Known rows, with every way that one mark hangs from another
(kepupe (mefo kofa) vano): [ 1.321  1.461  2.851  2.102  1.904  2.522  0.213  0.639  3.383  2.792
  0.770 -2.444  2.731 -1.072 -2.910 -2.232  2.023  2.386 -0.435 -0.782
  1.302  1.608  0.552 -0.227]
(vano milu): [ 0.680  2.584  1.157  0.141 -1.108  2.531 -0.785  2.247 -2.648  1.784
  0.234 -2.494  0.323 -1.311 -0.711  1.012  0.111  2.705 -2.721  2.685
 -0.517  0.584 -0.612 -2.116]
(kepupe (mefo salo) (vano (milu riniz))): [ 3.576  3.138  2.189  1.811  3.363  1.741 -0.162 -1.356  0.761  1.145
  0.127 -1.618 -0.600 -1.216 -3.769 -0.602  3.039  2.518 -1.626  1.727
 -2.517  0.957  1.499  0.041]
(gama (salo (mefo kepupe kofa))): [-1.326 -1.136  1.418  1.888 -1.119  2.188  1.452  1.230 -1.300  2.235
  1.107 -1.763  1.413  1.382  2.791 -2.118 -1.003  1.380 -1.520  0.469
 -1.077 -1.516  1.564  0.707]
(kofa (mefo (kepupe (vano milu)) (salo gama))): [ 0.956 -0.970  0.710  1.697  1.033  4.104 -0.988  0.026 -0.324  2.589
  0.702 -1.836 -0.526  2.823 -4.568 -3.566 -6.059  2.418 -1.205  1.830
 -1.459  1.547  1.377 -0.310]
(milu riniz (vano (kepupe (mefo kofa)))): [ 0.558  0.703  1.788  2.412  1.674  0.581 -1.213 -0.641  1.678  1.038
  2.002  0.215  1.030 -3.919 -1.004 -0.107  1.445  0.238 -1.073 -1.130
 -2.875 -1.927 -0.506  0.870]
(gama (rolu kuvez)): [-4.277  2.079  0.679  1.711 -1.614 -0.866  0.813  4.229 -3.652  1.606
 -2.779 -3.290  2.404 -3.874 -0.619 -1.391 -0.088  3.975 -1.897 -0.027
 -0.906 -0.735  1.852 -0.368]
(mefo kepupe (salo (gama (rolu kuvez)))): [-3.115 -1.839 -0.147  1.880 -1.122  0.762  0.756  3.831 -3.047  0.852
 -2.068 -2.680  1.425  2.792  0.021 -3.800 -3.605  3.709 -0.679  0.355
 -2.366  0.754  3.818  1.779]
(milu riniz (vano (kepupe (mefo kofa salo)))): [ 1.268  0.020  1.492  2.289  2.068 -0.007 -1.013 -1.590  0.801  0.334
  1.363  0.509  0.409 -1.886 -1.533 -0.765  1.861  0.577 -0.771 -0.147
 -3.180 -1.702  1.755  0.968]
(milu (vano (kepupe mefo))): [ 1.141  1.539  0.447  1.455  0.861  1.939 -1.181 -0.210  1.713  2.053
 -0.186 -1.021  0.965 -3.492 -2.116 -0.211 -1.173  1.131 -1.672 -0.280
 -0.505  0.478 -0.592  0.158]
(vano (kepupe mefo) (milu riniz)): [ 2.196  2.622  0.907 -0.150  1.402  4.608 -0.431  0.614  0.848  1.381
  1.827 -2.598 -2.112 -3.983 -0.779  1.788  2.075  1.621 -3.201  1.663
 -2.257 -1.191 -1.059 -0.109]
(kofa (mefo kepupe)): [-0.600  0.200  1.257  3.507 -1.944  3.171 -0.921  1.275 -1.100  3.171
 -1.334 -2.531  2.106  0.231 -5.027 -2.087 -4.668  3.585 -2.262  1.260
 -0.168  0.969  1.068 -0.129]
(gama rolu salo): [-0.090 -0.376  0.678  2.751 -1.856  0.363  2.281  1.630 -3.640 -0.390
 -3.019 -2.028  2.299 -4.168  0.101 -1.021 -0.587  2.750 -1.119  1.761
 -1.716 -0.830  2.260 -0.495]
(milu vano): [-0.314  1.704  1.589  3.136 -0.911 -0.896 -1.665  0.827 -1.973  1.683
 -1.103 -0.298  2.952 -2.871 -2.012 -0.123 -1.904  2.129 -0.959  0.407
 -1.293  0.625 -0.788 -0.935]
(milu riniz (vano kepupe)): [-0.365  1.259  1.677  2.905  0.128 -0.288 -1.575  0.284 -1.141  1.455
  0.661  0.026  0.378 -5.887 -1.282  1.248 -0.898  1.427  0.278  0.385
 -4.014 -2.034 -2.031 -0.068]
(mefo kofa (salo gama)): [-0.924 -3.355  1.503  1.884 -0.739  2.025 -0.098  1.436 -2.278 -0.470
  0.881 -2.368  1.251  3.316  0.455 -2.198 -0.826  2.590 -0.367  0.968
 -0.470  0.768  3.041 -0.474]
(kepupe mefo): [ 1.097  1.742  1.721  2.900 -0.272  2.885 -0.091  0.953  0.657  1.194
 -1.903 -3.453  2.337 -1.823 -2.789 -0.079  1.017  3.599 -2.736  0.572
  0.342  1.766  0.884  0.237]
(kepupe mefo vano): [ 1.817  2.722  2.464  2.891  1.656  2.731 -0.095  0.323  2.780  2.654
 -1.177 -3.136  2.111 -3.072 -4.312 -1.289  0.884  3.498 -0.583 -0.024
  0.602  2.333 -0.407 -0.081]
(salo (gama (rolu kuvez)) mefo): [-7.008 -0.568  0.431  1.991 -0.740  1.071  1.217  3.526 -1.916  1.193
  0.158 -4.731  0.456 -3.231  3.361 -1.067 -2.379  2.924 -2.757 -1.345
 -2.149 -2.053  0.442  0.512]
(mefo kofa salo): [-0.162 -1.025  1.832  1.608 -1.081  0.643  0.042  1.071 -2.681  0.770
 -0.173 -2.058  1.791  2.600 -0.913 -1.932  1.451  2.989 -0.595  1.927
  0.313  0.825  4.108 -1.097]
(milu riniz (vano (kepupe (mefo salo)))): [ 1.658  1.091  1.205  2.989  1.831  0.009 -1.194 -1.799  0.260  0.192
 -0.023 -0.061 -0.182 -3.417 -2.541 -0.113  0.850  1.295 -0.980  0.380
 -3.711 -1.110  1.153  1.163]

Rows
[-1.640 -0.572  1.688  1.921 -0.978  1.835  1.611  0.439 -2.025  0.996
  0.989 -2.483  0.996 -0.997  2.757 -0.934  0.358  1.397 -1.963  0.605
 -0.651 -2.133  1.386 -0.391] => (gama (salo (mefo kofa)))
[ 0.926  1.727  1.507  3.193  1.458  0.691 -1.299 -0.765  1.103  0.979
  0.489 -0.302  0.611 -5.531 -2.065  0.689  0.550  1.150 -1.234 -0.457
 -3.501 -1.458 -1.228  1.055] => (milu riniz (vano (kepupe mefo)))
[-7.297 -2.504  0.523  1.116 -0.487  1.484  1.431  4.560 -0.441  2.507
  2.350 -3.360  1.488  1.310  4.583 -3.344 -2.761  1.617 -2.037 -2.266
 -1.784 -2.107  1.470  1.495] => (salo (gama (rolu kuvez)) (mefo kepupe kofa))
[-7.511 -1.964  0.797  1.334 -0.402  1.093  1.461  3.691 -1.333  1.240
  2.228 -4.152  1.070 -1.369  4.622 -2.057 -1.068  1.726 -2.600 -1.993
 -1.481 -2.660  1.306  0.327] => (salo (gama (rolu kuvez)) (mefo kofa))
[-0.773 -0.487  1.892  1.828  0.258  2.030  1.622  0.935  0.265  3.446
  1.709 -1.557  1.316  0.456  1.814 -2.915 -1.412  1.273  0.126  0.009
 -0.930 -1.203  0.556  0.505] => (gama (salo (mefo (kepupe vano) kofa)))
[-0.589 -3.952  1.292  1.743 -0.933  2.680 -0.104  2.378 -1.219  0.996
  0.969 -1.481  1.782  6.393  0.407 -3.521 -2.820  2.526  0.309  0.962
 -0.899  1.405  3.313  0.939] => (mefo kepupe kofa (salo gama))
[-1.652  1.029  2.922  0.845  1.563  1.386  0.061  1.580  1.289  4.555
  4.518 -1.568  0.010  0.299  1.706 -1.013  0.512  1.086 -0.833  0.229
 -2.481 -1.583 -1.013 -0.142] => (salo (mefo (kepupe (vano (milu riniz))) kofa))
[-4.924  1.431 -0.038  1.628 -0.938 -0.600  2.646  2.323 -4.061  1.027
 -1.904 -3.322  0.860 -4.343  2.840 -1.832 -0.221  2.447 -3.034 -0.438
 -2.194 -3.300  2.520  0.538] => (gama (rolu kuvez) (salo mefo))
[-0.776 -3.979  1.627  1.579  0.831  1.093  1.172  2.153  0.679  1.994
  1.234 -1.194  2.004  3.952 -0.162 -5.178 -2.669  2.146  1.963  0.269
 -1.341  1.456  3.284  0.707] => (mefo (kepupe vano) kofa (salo (gama rolu)))
[ 2.257  1.714  2.125  1.392  1.269  0.788 -0.436  0.964 -1.139  2.925
  0.330 -0.606 -0.277  1.735 -2.836 -1.737 -0.453  2.969  0.606  2.762
 -3.242  0.967  1.304  0.053] => (mefo (kepupe (vano (milu riniz))) salo)
[ 2.130  0.738  2.459  1.937  2.521  1.628  0.286 -0.578  2.246  1.858
  0.007 -2.130  1.941  1.326 -3.446 -3.427  2.677  2.652 -0.248  0.386
  0.905  2.133  3.383  0.018] => (kepupe (mefo kofa salo) vano)
[ 1.885  0.468  0.413  0.799  0.526  4.139  0.202 -0.179  1.009  1.396
 -1.155 -3.618 -0.917 -0.676 -2.142 -0.863  0.806  3.225 -1.701  1.764
  0.540  1.184  2.805  0.254] => (vano (kepupe (mefo salo)))
[ 0.706  1.072  2.833  0.707  1.090  1.508 -0.433  2.685  0.659  3.906
  3.263 -0.258  1.414  0.889 -0.801 -1.805  0.074  1.529  0.651  0.475
 -2.128 -0.124 -0.899 -0.321] => (mefo (kepupe (vano (milu riniz))) kofa)
[-3.034 -0.714  2.090  1.630 -1.073  1.975  0.287  2.406  0.266  4.072
  2.416 -2.771  1.636  2.206  1.978 -1.586 -0.720  2.110 -1.616  0.204
 -0.105 -0.455  0.989  0.193] => (salo (mefo kepupe kofa))
[ 2.300  2.342  0.002 -1.506  0.764  5.688 -0.155  1.103  1.422  2.216
  1.348 -3.346 -1.785 -2.233 -0.882  0.943  0.859  1.716 -3.639  1.834
  0.484  0.389 -0.468 -0.993] => (vano (kepupe mefo) milu)
[-6.167 -0.456  0.787  1.863  0.710  1.207  1.380  3.913  0.692  3.723
  1.032 -3.678  0.697 -1.594  2.380 -3.182 -4.381  2.752 -0.470 -2.019
 -2.457 -0.985 -0.370  1.527] => (salo (gama (rolu kuvez)) (mefo (kepupe vano)))
[-2.997  1.486 -0.007  1.771 -1.659 -0.535  2.150  3.307 -5.012  0.171
 -3.475 -2.461  2.137 -4.177  0.417 -2.062 -0.581  2.963 -1.884  0.087
 -1.894 -2.095  2.484  0.284] => (gama (rolu kuvez) salo)
[ 0.011 -2.538  0.756  2.708 -1.136  2.799 -0.418  2.089 -1.876  0.880
 -1.133 -2.239  1.024  4.215 -0.786 -2.379 -4.062  3.840  0.002  1.714
 -1.679  2.082  2.337  1.092] => (mefo kepupe (salo gama))
[ 3.814  3.022  1.495  0.621  2.828  2.625 -0.148 -0.861  1.308  2.042
 -0.154 -2.255 -0.261  0.328 -3.874 -1.598  1.855  2.464 -1.912  2.013
 -0.088  2.451  1.863 -0.676] => (kepupe (mefo salo) (vano milu))
[-3.679 -1.309 -0.108  2.980 -0.873  1.513  0.210  1.185 -3.722 -0.009
 -2.256 -3.518  0.655 -0.556 -3.255 -3.368 -3.994  3.704 -2.911  0.350
 -1.528 -0.581  4.072  0.128] => (kofa (mefo (salo (gama (rolu kuvez)))))
[ 2.399  2.527  2.193 -0.144  2.648  3.327  0.029  0.694  2.962  2.990
  2.447 -1.957  1.251 -0.346 -2.162 -1.574  2.476  1.269 -1.874  0.193
  0.925  1.383 -0.059 -1.052] => (kepupe (mefo kofa) (vano milu))
[ 0.712  2.071  2.053  2.855  0.656  2.701 -1.160  0.565  0.006  3.843
  1.028 -1.390  0.435 -1.690 -5.315 -1.690 -3.583  2.430 -1.262  1.249
 -2.655 -0.263 -0.944 -0.447] => (kofa (mefo (kepupe (vano (milu riniz)))))
[ 0.079 -3.072  1.858  1.581  0.751  2.311 -0.046  1.943  0.734  2.449
  1.616 -1.271  1.684  5.056 -0.688 -4.580 -3.082  2.469  2.160  0.262
 -0.787  1.872  2.141  0.694] => (mefo (kepupe vano) kofa (salo gama))
[ 0.622  2.146  1.023 -0.402 -0.160  3.454 -0.665  1.849 -1.675  1.821
  2.145 -2.274 -2.373 -4.491  0.270  2.391  0.679  1.964 -1.637  2.683
 -2.733 -1.945 -1.921 -1.339] => (vano kepupe (milu riniz))
[-2.288 -2.150  0.836  1.830 -1.011  0.583  2.922  1.670 -1.283  1.802
  0.500 -1.741  1.835 -0.306  3.633 -2.858 -0.729  1.064 -1.563  0.274
 -1.630 -2.112  3.094  0.671] => (gama rolu (salo (mefo kepupe kofa)))
[ 0.771 -2.663  0.326  0.275  0.976  5.333  0.437  0.442  1.901  0.392
  1.347 -3.286 -0.589  1.454  0.012 -1.890  0.047  1.923 -1.306  0.452
  0.581  0.601  2.760  0.628] => (vano (kepupe (mefo kofa (salo gama))))
[ 1.476 -0.673  0.586  0.034  0.706  4.003  0.414  0.058  1.492  1.417
  0.662 -2.932 -0.303  1.039 -1.135 -1.716  1.991  2.315 -1.526  1.223
  1.267  0.641  3.638  0.159] => (vano (kepupe (mefo kofa salo)))
[ 0.120 -1.654  1.584  1.430 -1.222  1.116  0.034  1.918 -1.585  2.328
  0.021 -1.271  2.196  5.693 -0.986 -3.284 -0.326  2.917  0.074  1.708
 -0.041  1.598  4.391  0.273] => (mefo kepupe kofa salo)
